Each row comes from the steps of one walk. Every step used is in the known rows, and no mark comes twice. Write the walk behind each row, first mark first.
Known rows:
losul > nikem > menof > sagab > vebit: [-.37 .00 -.03 -.24 .01 .11 -.03 .03 .04 .09 .21 .17 -.13 -.05 .18 .04 -.22 .00 -.03 .10 -.10 .04 -.01 -.03 .00 -.06 .02 -.06 -.22 .19 -.02 -.04 -.15 .05 -.17 -.14 .44]
sagab > vebit: [-.17 .07 .05 -.05 .00 .27 -.07 .00 .05 -.05 .24 .04 .06 -.01 .08 -.03 -.22 .08 .03 -.14 .11 .03 -.03 -.12 .03 -.18 -.05 -.13 -.14 .00 .03 .09 -.14 .18 -.08 .11 .16]
detab > sagab: [-.12 -.17 .08 -.04 .07 -.09 .09 .05 .08 .07 .14 .13 .11 .10 .11 .04 -.09 .16 .10 -.15 .05 .01 -.03 .01 .14 -.07 .02 .09 -.10 -.09 .14 .04 -.19 .04 -.20 .14 .08]
zive > sagab > vebit: [-.18 .18 .20 -.02 -.16 .25 -.03 .02 .05 -.09 .11 -.04 .04 .01 -.03 .03 -.24 .18 -.02 -.21 .08 .03 -.03 -.08 .06 -.07 -.12 -.07 -.16 -.04 .06 .02 -.17 .12 -.08 .04 .14]
nikem > zive > sagab: [-.25 -.02 .06 -.01 -.22 .01 .00 .07 .03 -.02 -.12 -.10 .03 -.13 -.02 .12 -.14 .15 -.10 -.25 -.15 .07 .02 -.09 .10 .04 -.32 .03 -.21 -.06 .12 -.14 -.07 .20 -.14 .02 .05]
losul > sagab > detab > nikem > zive: [-.31 -.17 -.05 -.27 -.11 -.02 .17 .18 .22 .03 .01 .22 .06 .14 .16 .12 -.23 .03 -.27 -.19 -.10 .10 .06 .00 -.16 .09 .06 -.06 -.11 .21 -.06 .06 .16 .37 -.21 .14 .18]
viso > vebit > sagab > detab > nikem > menof: [-.17 -.36 -.12 -.23 -.29 -.06 .20 .19 .01 -.01 .09 .24 -.07 -.04 .34 .06 -.24 .17 -.13 .15 .01 .08 .03 -.03 .03 -.14 .11 -.23 .10 .23 -.09 .20 -.02 .13 -.10 -.16 .18]
nikem > losul > sagab > vebit: [-.28 .03 -.01 -.16 .02 .10 -.34 -.01 .00 .01 .20 .02 -.04 .10 .05 .14 -.22 .00 -.01 -.36 .08 -.13 .03 -.14 -.22 .02 .05 .00 -.02 .30 -.06 .01 .01 .21 -.26 .11 .24]
zoke > nikem: [-.19 .12 .09 -.16 .07 .14 -.06 .06 .05 .09 .12 .05 .18 -.03 .15 .10 -.16 .10 .13 -.13 .02 .11 -.05 -.12 .17 -.07 -.06 -.12 -.32 -.09 .06 .02 -.13 -.02 -.01 -.08 .19]
menof > sagab > zive > nikem > vebit > viso: [.17 .06 .25 .12 -.20 -.01 -.03 -.15 .04 -.17 -.03 .20 .00 -.09 -.01 -.22 -.18 .18 .08 -.08 -.28 -.13 -.10 -.08 .06 -.09 .12 -.27 -.19 -.06 .08 .03 -.02 -.19 -.16 .28 .34]
zive > sagab > detab > nikem: [-.12 .03 .20 -.17 -.19 .02 .31 .17 .19 -.04 -.05 .15 .18 .13 .05 .10 -.23 .17 -.13 -.04 .00 .13 -.05 .07 .00 -.15 -.01 -.10 -.15 -.02 .07 .02 -.11 .04 -.07 .00 .05]
nikem > losul: [-.19 -.11 -.06 -.06 .03 -.05 -.23 .00 -.01 .04 .07 -.03 .11 -.05 .11 .14 -.10 .03 .10 -.17 .01 -.03 -.06 -.15 -.03 -.20 -.13 -.01 -.12 .11 .05 -.11 -.15 .02 -.16 .02 .04]
losul > sagab > zive > nikem > zoke: [.13 -.08 .22 -.22 -.13 .03 -.12 .09 .04 -.16 -.09 .00 .11 -.04 -.10 .05 -.19 .07 -.01 -.55 -.04 -.10 -.03 -.02 -.01 .23 .04 -.02 -.04 .07 -.07 -.27 .24 -.06 -.28 .28 .17]
vebit > sagab > zive > nikem > detab: [.22 .02 .08 -.20 -.05 -.01 .11 -.20 -.07 .00 .09 .03 .02 -.28 .01 -.07 -.29 .10 .14 -.13 -.02 -.22 -.18 -.01 .13 .00 .05 -.16 .10 .00 .02 .02 .14 -.09 -.13 .18 .15]
vebit > sagab: [-.10 -.09 -.03 -.04 -.05 .16 -.02 -.09 -.03 .13 .17 .02 .01 -.12 .12 .03 -.15 .12 .07 -.16 .12 -.06 -.05 -.11 .11 -.16 -.04 -.06 .04 -.07 .06 .15 -.02 .03 -.07 .07 .15]
zive > sagab > losul: [.01 .25 .10 .00 -.11 -.01 -.03 .09 .23 -.03 .01 -.07 .19 .06 -.06 .10 -.30 .23 -.04 -.24 .07 .04 .03 -.05 .00 .07 -.11 -.07 -.12 -.08 .10 -.16 -.18 -.07 -.06 .00 .05]
losul > sagab > detab: [-.04 -.07 .08 -.21 -.08 .08 -.05 .08 .17 -.04 .08 .13 .08 .18 -.06 .16 -.26 .04 -.14 -.21 .00 .05 -.11 -.07 -.15 .06 -.03 -.01 -.05 .07 -.08 .03 .00 .18 -.14 .23 .25]
nikem > vebit: [-.26 .05 .02 .09 -.11 .13 -.20 .07 .00 -.09 .11 .02 .04 -.10 .15 .11 -.19 .10 -.01 -.13 -.11 .10 -.07 -.19 .04 -.14 -.12 -.18 -.21 -.04 .01 -.08 -.26 .00 -.12 .01 .23]
sagab > zive: [.11 .10 .07 -.12 .04 -.04 -.10 .07 .14 -.02 .07 .03 .18 .03 .07 -.04 -.20 .13 .03 -.23 .00 .04 -.03 -.08 .12 -.11 .10 -.09 -.16 -.05 .08 -.03 -.13 .00 -.06 .22 .09]
detab > nikem > menof > sagab: [-.35 -.16 .01 -.08 -.09 -.13 .24 .14 -.04 .17 .01 .21 -.06 -.20 .22 .02 -.09 .13 .00 .19 -.09 .04 .01 .15 .11 -.21 .16 -.05 -.24 .10 .18 -.07 -.19 .04 -.24 -.16 .37]
sagab > zive > nikem > losul: [.18 .03 .15 -.14 -.03 -.09 -.13 -.04 .10 -.15 .00 .00 .19 -.07 .05 -.04 -.13 .02 .13 -.21 -.11 -.07 -.07 -.09 .02 -.07 .00 -.14 -.09 .04 .04 -.16 .06 -.11 -.20 .13 .03]
viso > vebit > sagab > losul > nikem: [-.18 .13 -.17 -.16 .01 -.01 -.06 .15 .15 .12 .29 .23 .05 .23 .33 .10 -.23 .14 -.02 -.10 .17 .05 .16 -.14 -.07 .12 -.02 -.14 .12 .08 -.10 .10 -.09 -.21 .03 -.07 .04]
menof > sagab > detab > nikem: [-.10 -.04 .12 -.20 -.04 -.03 .31 .15 .12 .11 .11 .34 .10 .11 .16 .03 -.16 .08 -.06 .23 -.04 .05 -.07 .11 -.02 -.32 .18 -.13 -.17 .02 .12 .05 -.10 -.01 -.09 .09 .13]
nikem > zoke: [-.21 -.25 -.01 -.06 -.05 .12 -.15 .11 -.05 .01 .01 -.09 .12 -.14 .05 .18 -.11 .05 .05 -.31 .05 .01 -.05 -.10 .03 -.18 -.15 .04 -.14 .02 .02 -.23 -.07 -.03 -.10 .10 .01]
viso > vebit > sagab > zive > nikem > menof: [.16 -.15 .10 -.11 -.32 -.09 -.01 .04 -.04 -.19 .00 .11 -.07 -.24 .13 -.12 -.20 .20 .03 -.05 -.11 -.03 .04 -.09 .22 .12 .03 -.25 .09 .08 -.07 .00 .10 -.05 -.18 .00 .22]
menof > sagab > detab > nikem > zoke: [-.12 -.28 .07 -.27 -.09 .02 .24 .24 -.01 .11 .03 .22 .09 .02 .13 .14 -.16 .04 -.06 .04 -.05 -.02 -.05 .11 -.08 -.35 .16 -.08 -.15 .13 .08 -.14 .03 -.09 -.13 .09 .02]
viso > vebit > sagab > detab: [.05 -.19 -.01 -.19 -.20 .08 -.02 .11 -.01 -.05 .19 .20 -.01 .09 .16 .10 -.23 .16 -.07 .03 .04 .02 -.04 -.16 .01 -.13 -.08 -.18 .12 .04 -.10 .23 -.03 .06 .02 .13 .03]
zive > sagab > detab > nikem > menof: [-.16 -.14 .11 -.18 -.27 -.08 .26 .18 .18 -.10 -.14 .06 .08 -.04 .06 .15 -.27 .16 -.16 .01 -.11 .16 -.06 .07 .03 -.09 .02 -.13 -.17 .13 .01 -.08 -.11 .16 -.14 -.16 .24]
menof > sagab: [-.14 .00 .11 -.04 -.02 .00 .02 .04 -.04 .11 .11 .17 .01 -.07 .05 .03 -.09 .11 .07 .08 -.04 -.02 -.06 .00 .08 -.20 -.03 .01 -.21 -.09 .14 -.07 -.19 -.07 -.13 .11 .19]
viso > vebit > sagab > zive > nikem: [.22 .03 .19 -.09 -.24 .02 .04 .03 -.06 -.16 .09 .18 .02 -.04 .15 -.15 -.16 .20 .07 -.13 .01 -.07 .04 -.08 .19 .06 .00 -.24 .10 -.08 -.03 .11 .09 -.12 -.09 .18 .04]

Which walk is each row?
[.11 .03 .04 -.13 -.12 -.05 -.11 .09 -.04 .01 .15 .14 -.01 .03 .19 -.07 -.18 .25 .02 -.15 .06 -.04 .08 -.12 .14 -.06 .14 -.16 .08 .04 -.02 .16 -.05 -.04 -.04 .19 .01]	viso > vebit > sagab > zive
[.08 -.04 .20 -.16 -.17 -.10 -.06 .00 .15 -.20 -.09 .03 .02 -.14 -.06 -.04 -.26 .09 -.03 -.30 -.15 -.02 -.05 .00 .08 .32 .07 -.08 -.10 .11 -.08 -.19 .12 .10 -.31 .13 .47]	losul > sagab > zive > nikem > menof
[-.13 -.16 -.01 -.20 -.19 .04 .23 .19 .01 .03 .18 .34 .03 .14 .33 .04 -.17 .16 -.10 .09 .12 .06 .02 -.03 .01 -.20 .10 -.23 .11 .11 -.05 .27 -.01 .04 -.02 .02 .01]	viso > vebit > sagab > detab > nikem
[-.05 -.23 .13 .07 -.20 .15 .11 -.23 -.03 -.13 .05 .17 -.13 -.24 -.04 -.22 -.20 .09 .08 .01 -.13 -.18 -.10 .00 .06 -.11 -.03 -.17 -.15 .05 .04 .10 .04 .11 -.20 .05 .50]	zive > nikem > menof > sagab > vebit > viso
[.03 .11 -.11 -.04 .03 .06 -.06 -.05 .18 .16 .24 .00 .11 .01 .12 .05 -.31 .14 -.01 -.19 .18 -.08 .03 -.13 -.01 -.07 .09 -.16 .08 .04 .07 .06 .02 -.04 -.04 .05 .07]	vebit > sagab > losul
[-.13 .20 -.06 -.20 -.01 .07 -.24 .01 .10 .08 .19 .06 -.03 .08 .29 .02 -.28 .09 -.05 -.24 -.12 .04 .03 -.19 .02 -.03 .17 -.24 -.06 .08 -.09 .09 -.04 -.18 -.09 .04 .23]	losul > nikem > vebit > sagab > zive
[-.06 .05 .02 -.30 -.17 .27 -.14 .03 .08 .05 .24 .04 .02 -.01 .21 .16 -.37 .09 -.01 -.07 -.14 .07 -.16 -.26 .05 -.16 .11 -.39 -.15 .11 -.11 .18 .08 -.02 .01 -.09 .21]	zoke > nikem > vebit > sagab > detab
[-.07 -.23 .14 -.10 .04 -.13 .27 -.09 -.05 -.02 .10 .16 .11 -.13 -.01 .03 -.12 .07 .19 -.04 .00 -.14 -.20 .11 .13 .10 -.07 .06 -.04 -.09 .10 -.07 -.08 -.03 -.27 .10 .13]	zive > nikem > detab > sagab
[-.21 -.05 .06 -.21 -.05 .01 -.01 .09 -.08 .16 .04 .10 -.05 -.23 .13 .11 -.18 .12 .14 .12 -.19 .05 -.05 -.03 .21 -.07 .06 -.10 -.39 .09 .07 -.13 -.14 .00 -.13 -.23 .40]	zoke > nikem > menof > sagab
[.26 .05 .15 -.11 -.10 .10 .06 -.14 .08 -.06 .09 .05 .07 -.13 .07 -.16 -.21 .12 .08 -.21 -.01 -.09 -.07 -.05 .18 -.03 .05 -.20 .06 -.10 .05 .07 .18 -.08 -.13 .20 .15]	vebit > sagab > zive > nikem
[-.21 -.13 .01 -.16 .13 -.01 .05 -.03 -.05 .07 .30 .11 .01 .00 .08 .04 -.26 .09 .14 -.11 .09 -.17 -.10 .00 .03 -.08 .14 .06 -.03 .11 .07 .08 -.18 .15 -.22 .14 .12]	nikem > detab > sagab > vebit
[.19 .07 .21 -.20 -.03 -.14 .15 -.07 -.09 -.03 .05 .19 .04 -.23 -.07 -.08 -.22 .08 .15 .10 -.16 -.18 -.19 .09 .11 -.03 .07 -.08 -.12 -.03 .12 -.18 -.03 -.18 -.21 .21 .19]	menof > sagab > zive > nikem > detab
[-.13 -.08 -.01 .10 .02 .25 -.09 -.17 .07 -.04 .16 .09 .04 .06 .06 -.14 -.22 .12 .02 -.29 .13 -.10 -.05 -.14 -.03 -.23 -.04 -.12 -.10 .01 .04 .26 -.09 .18 -.02 .22 .24]	sagab > vebit > viso
[.00 .16 .03 -.04 .03 -.06 -.02 .09 .15 .14 .18 .13 .12 .03 .06 .04 -.24 .15 .03 .03 .04 -.04 .03 -.02 -.03 -.11 .07 -.09 -.14 .00 .15 -.15 -.15 -.13 -.07 .08 .11]	menof > sagab > losul
[-.16 -.30 -.01 -.25 -.06 .06 .17 .23 .11 .01 .01 .12 .19 .05 .16 .18 -.19 .02 -.10 -.16 .04 .09 -.07 .02 -.08 -.28 .06 -.13 -.09 .12 -.01 -.11 .03 .03 -.10 .05 -.05]	sagab > detab > nikem > zoke
[-.38 -.19 -.08 -.21 .07 .12 -.11 .12 .01 .08 .04 -.01 .13 .02 .15 .24 -.10 -.04 .01 -.33 .04 .08 -.03 -.10 -.01 -.08 -.21 .08 -.16 .02 -.10 -.20 -.08 -.13 -.08 -.01 .08]	losul > nikem > zoke
[-.10 -.06 .06 .07 .00 .17 .01 -.16 -.03 .08 .18 .22 -.09 .02 .01 -.16 -.18 .13 .07 -.07 .06 -.18 -.05 -.06 -.02 -.28 .07 -.07 -.14 .04 .12 .23 -.09 .08 -.08 .25 .27]	menof > sagab > vebit > viso
[-.22 -.07 .03 .05 .00 .21 -.12 -.15 .06 -.02 .16 .14 -.06 .16 -.02 -.07 -.22 .11 -.04 -.45 .16 -.15 -.02 -.12 -.15 .04 .05 -.01 -.02 .11 -.05 .27 -.01 .28 -.15 .31 .41]	losul > sagab > vebit > viso
[-.29 .31 -.05 -.12 .02 -.03 -.14 .14 .20 .10 .25 .22 .04 .16 .22 .14 -.28 .06 -.06 .05 -.13 .08 .04 -.12 -.13 .01 .09 -.18 -.22 .09 .01 -.17 -.23 -.29 -.09 -.08 .27]	menof > sagab > losul > nikem > vebit
[-.17 .04 .16 -.14 -.09 .16 -.19 -.09 .01 -.16 .16 .07 -.02 .00 .02 .06 -.16 -.03 .01 -.31 .02 -.16 -.04 -.09 -.15 .14 -.05 -.06 -.02 .18 -.10 -.01 .15 .14 -.33 .10 .25]	zive > nikem > losul > sagab > vebit
[.02 .13 .10 -.16 .02 -.08 -.16 .07 .15 .00 .05 .07 .06 .10 -.01 .01 -.22 .13 -.05 -.39 .02 -.02 .02 -.05 -.02 .14 .16 .00 -.09 .07 -.01 -.05 -.02 .07 -.20 .32 .24]	losul > sagab > zive
[-.19 .24 -.04 -.18 .15 -.06 .01 .09 .23 .20 .23 .22 .12 .20 .15 .08 -.22 .04 .00 .04 .02 .03 .04 .00 -.10 .01 .01 -.02 -.16 .01 .06 -.10 -.17 -.23 -.06 .00 .18]	menof > sagab > losul > nikem
[.03 .26 .06 -.22 -.07 .11 -.24 .03 .04 .11 .19 .00 .01 -.06 .27 .03 -.34 .18 .07 -.25 -.17 .02 .00 -.24 .18 -.09 .35 -.35 -.20 .11 -.03 .11 .04 -.15 -.05 -.03 .23]	zoke > nikem > vebit > sagab > zive
[.15 -.05 .15 -.14 .12 -.20 .02 .09 .17 .05 .10 .13 .16 .17 .10 -.07 -.18 .18 .09 -.25 -.01 -.02 .02 .01 .14 -.03 .28 .02 -.12 -.02 .15 .03 -.12 -.04 -.21 .29 .05]	detab > sagab > zive
[-.30 .18 .06 -.32 .06 .18 -.33 .04 .02 .10 .24 .05 -.01 .11 .15 .18 -.26 .00 .08 -.35 .04 -.08 .02 -.18 -.12 .09 .15 -.08 -.21 .32 -.11 .06 .07 .15 -.22 -.03 .30]	zoke > nikem > losul > sagab > vebit
[-.22 -.12 -.13 -.21 .16 -.24 .02 .13 .37 .12 .15 .11 .13 .20 .20 .14 -.25 .06 -.02 -.13 -.01 .08 .09 .00 -.01 .21 .14 .05 -.11 .14 .00 -.12 -.16 -.05 -.22 -.14 .23]	detab > sagab > losul > nikem > menof
[-.09 .12 -.03 -.22 .00 -.09 -.05 .13 .14 .18 .13 .09 .07 -.12 .15 .11 -.33 .13 .07 .09 -.13 .04 .04 -.04 .11 .03 .21 -.18 -.34 .16 .08 -.21 -.10 -.08 -.11 -.24 .34]	zoke > nikem > menof > sagab > losul
[-.11 .03 .13 .12 -.15 .24 -.02 -.15 .06 -.09 .02 .01 .01 .04 -.08 -.08 -.23 .20 -.01 -.34 .09 -.10 -.03 -.09 -.01 -.11 -.11 -.06 -.11 -.06 .06 .19 -.13 .14 -.04 .15 .22]	zive > sagab > vebit > viso
[-.20 -.25 -.06 -.21 -.11 -.04 .22 .16 .21 -.05 .02 .14 .12 -.06 .20 .08 -.26 .07 -.13 .09 -.06 .16 -.08 .03 .00 -.19 .09 -.17 -.17 .17 -.01 -.02 -.07 .19 -.13 -.11 .26]	sagab > detab > nikem > menof
[.14 .15 .14 -.14 .01 -.11 -.04 .07 .04 .10 .08 .15 .07 -.01 .04 -.06 -.17 .15 .05 -.02 -.10 -.04 -.02 .00 .11 -.18 .19 -.08 -.20 -.01 .16 -.09 -.12 -.10 -.12 .27 .16]	menof > sagab > zive
[-.10 -.07 .10 -.05 -.04 .01 .14 -.10 -.10 -.10 .03 .07 .12 -.28 -.03 .05 -.17 .03 .14 -.01 .02 -.09 -.26 .02 .08 .01 -.28 -.04 -.09 -.08 .03 -.14 -.09 -.02 -.14 .05 .20]	zive > nikem > detab
[.00 .05 .02 -.22 .05 -.20 -.37 .07 .09 .04 .02 .03 .06 .12 .02 .12 -.18 .07 .02 -.42 -.04 -.12 .04 -.11 -.13 .08 .18 .03 -.05 .25 -.03 -.10 .02 .03 -.28 .23 .16]	nikem > losul > sagab > zive
[-.13 .28 .04 -.19 -.12 .02 -.04 .15 .25 .08 .00 -.11 .17 .01 .07 .17 -.34 .19 -.07 -.26 -.12 .11 .13 -.14 .06 .20 -.09 -.15 -.32 .04 .07 -.18 .04 .06 -.02 -.16 .05]	zoke > nikem > zive > sagab > losul
[-.22 -.29 .03 -.30 -.08 .03 .09 .25 .09 .03 .00 .15 .10 .16 .09 .27 -.21 .02 -.18 -.34 .05 .03 -.02 .04 -.19 -.05 .14 -.02 -.05 .23 -.09 -.09 .14 .08 -.22 .14 .13]	losul > sagab > detab > nikem > zoke
[-.19 -.07 .08 -.24 -.03 .01 .18 .17 .21 .01 .07 .28 .12 .24 .14 .10 -.21 .06 -.17 -.15 .07 .09 -.05 .05 -.14 -.01 .16 -.06 -.06 .11 -.05 .11 .01 .18 -.18 .14 .26]	losul > sagab > detab > nikem
[.11 .06 .28 -.05 -.12 -.09 .03 .04 .17 -.20 .07 .15 .11 .04 .12 -.09 -.20 .15 .08 -.22 -.21 .00 -.03 -.05 .16 .07 .19 -.19 -.16 -.07 .06 -.07 -.05 -.14 -.30 .19 .15]	detab > sagab > zive > nikem > vebit
[-.26 .16 -.19 -.24 .24 -.11 -.05 .03 .18 .14 .21 .09 .18 .09 .13 .17 -.33 -.02 .03 -.09 .11 .00 -.08 -.08 -.16 .11 -.06 .00 -.09 .08 -.04 -.16 -.21 -.14 -.02 -.05 .14]	sagab > losul > nikem > detab
[-.24 -.18 -.06 -.01 .03 .08 -.32 -.17 .04 .00 .11 .07 -.07 .15 .02 .02 -.20 .04 .03 -.49 .11 -.26 .01 -.18 -.27 -.03 .06 .04 .01 .30 -.06 .20 .02 .24 -.23 .24 .31]	nikem > losul > sagab > vebit > viso
[.00 -.27 .01 -.23 -.16 -.04 .02 .06 .05 .01 .05 .12 -.02 -.13 -.02 .10 -.27 .05 -.07 .22 -.22 .06 -.16 -.03 .02 -.18 -.01 -.10 -.19 .14 .02 -.13 -.11 .11 -.14 .01 .31]	nikem > menof > sagab > detab
[-.35 -.17 -.08 -.07 .03 .10 -.03 -.14 .06 .10 .14 .21 -.15 .00 .12 -.08 -.23 .05 .02 -.04 -.08 -.07 -.01 -.05 -.05 -.11 .05 -.04 -.19 .18 -.01 .17 -.11 .08 -.11 -.02 .52]	losul > nikem > menof > sagab > vebit > viso
[.23 -.26 .23 -.18 -.03 -.11 .08 .08 .09 -.12 -.02 .03 .19 -.02 .02 -.01 -.12 .12 .13 -.41 -.09 -.10 -.03 .05 .16 .04 .12 .00 -.06 -.03 .07 -.22 .14 -.17 -.31 .26 -.05]	detab > sagab > zive > nikem > zoke
[-.27 .08 .09 -.07 -.24 .21 -.03 .04 .04 -.06 .04 -.11 -.03 -.09 .02 .03 -.24 .13 -.13 -.26 -.08 .05 .07 -.14 .04 .00 -.21 -.09 -.20 .06 .05 -.05 -.01 .32 -.13 .05 .07]	nikem > zive > sagab > vebit
[-.02 .21 .08 -.38 .11 -.13 -.35 .10 .13 .11 .03 .03 .09 .16 .13 .16 -.22 .06 .10 -.43 -.07 -.06 .03 -.13 -.05 .12 .29 -.04 -.22 .28 -.05 -.05 .09 -.02 -.19 .08 .21]	zoke > nikem > losul > sagab > zive
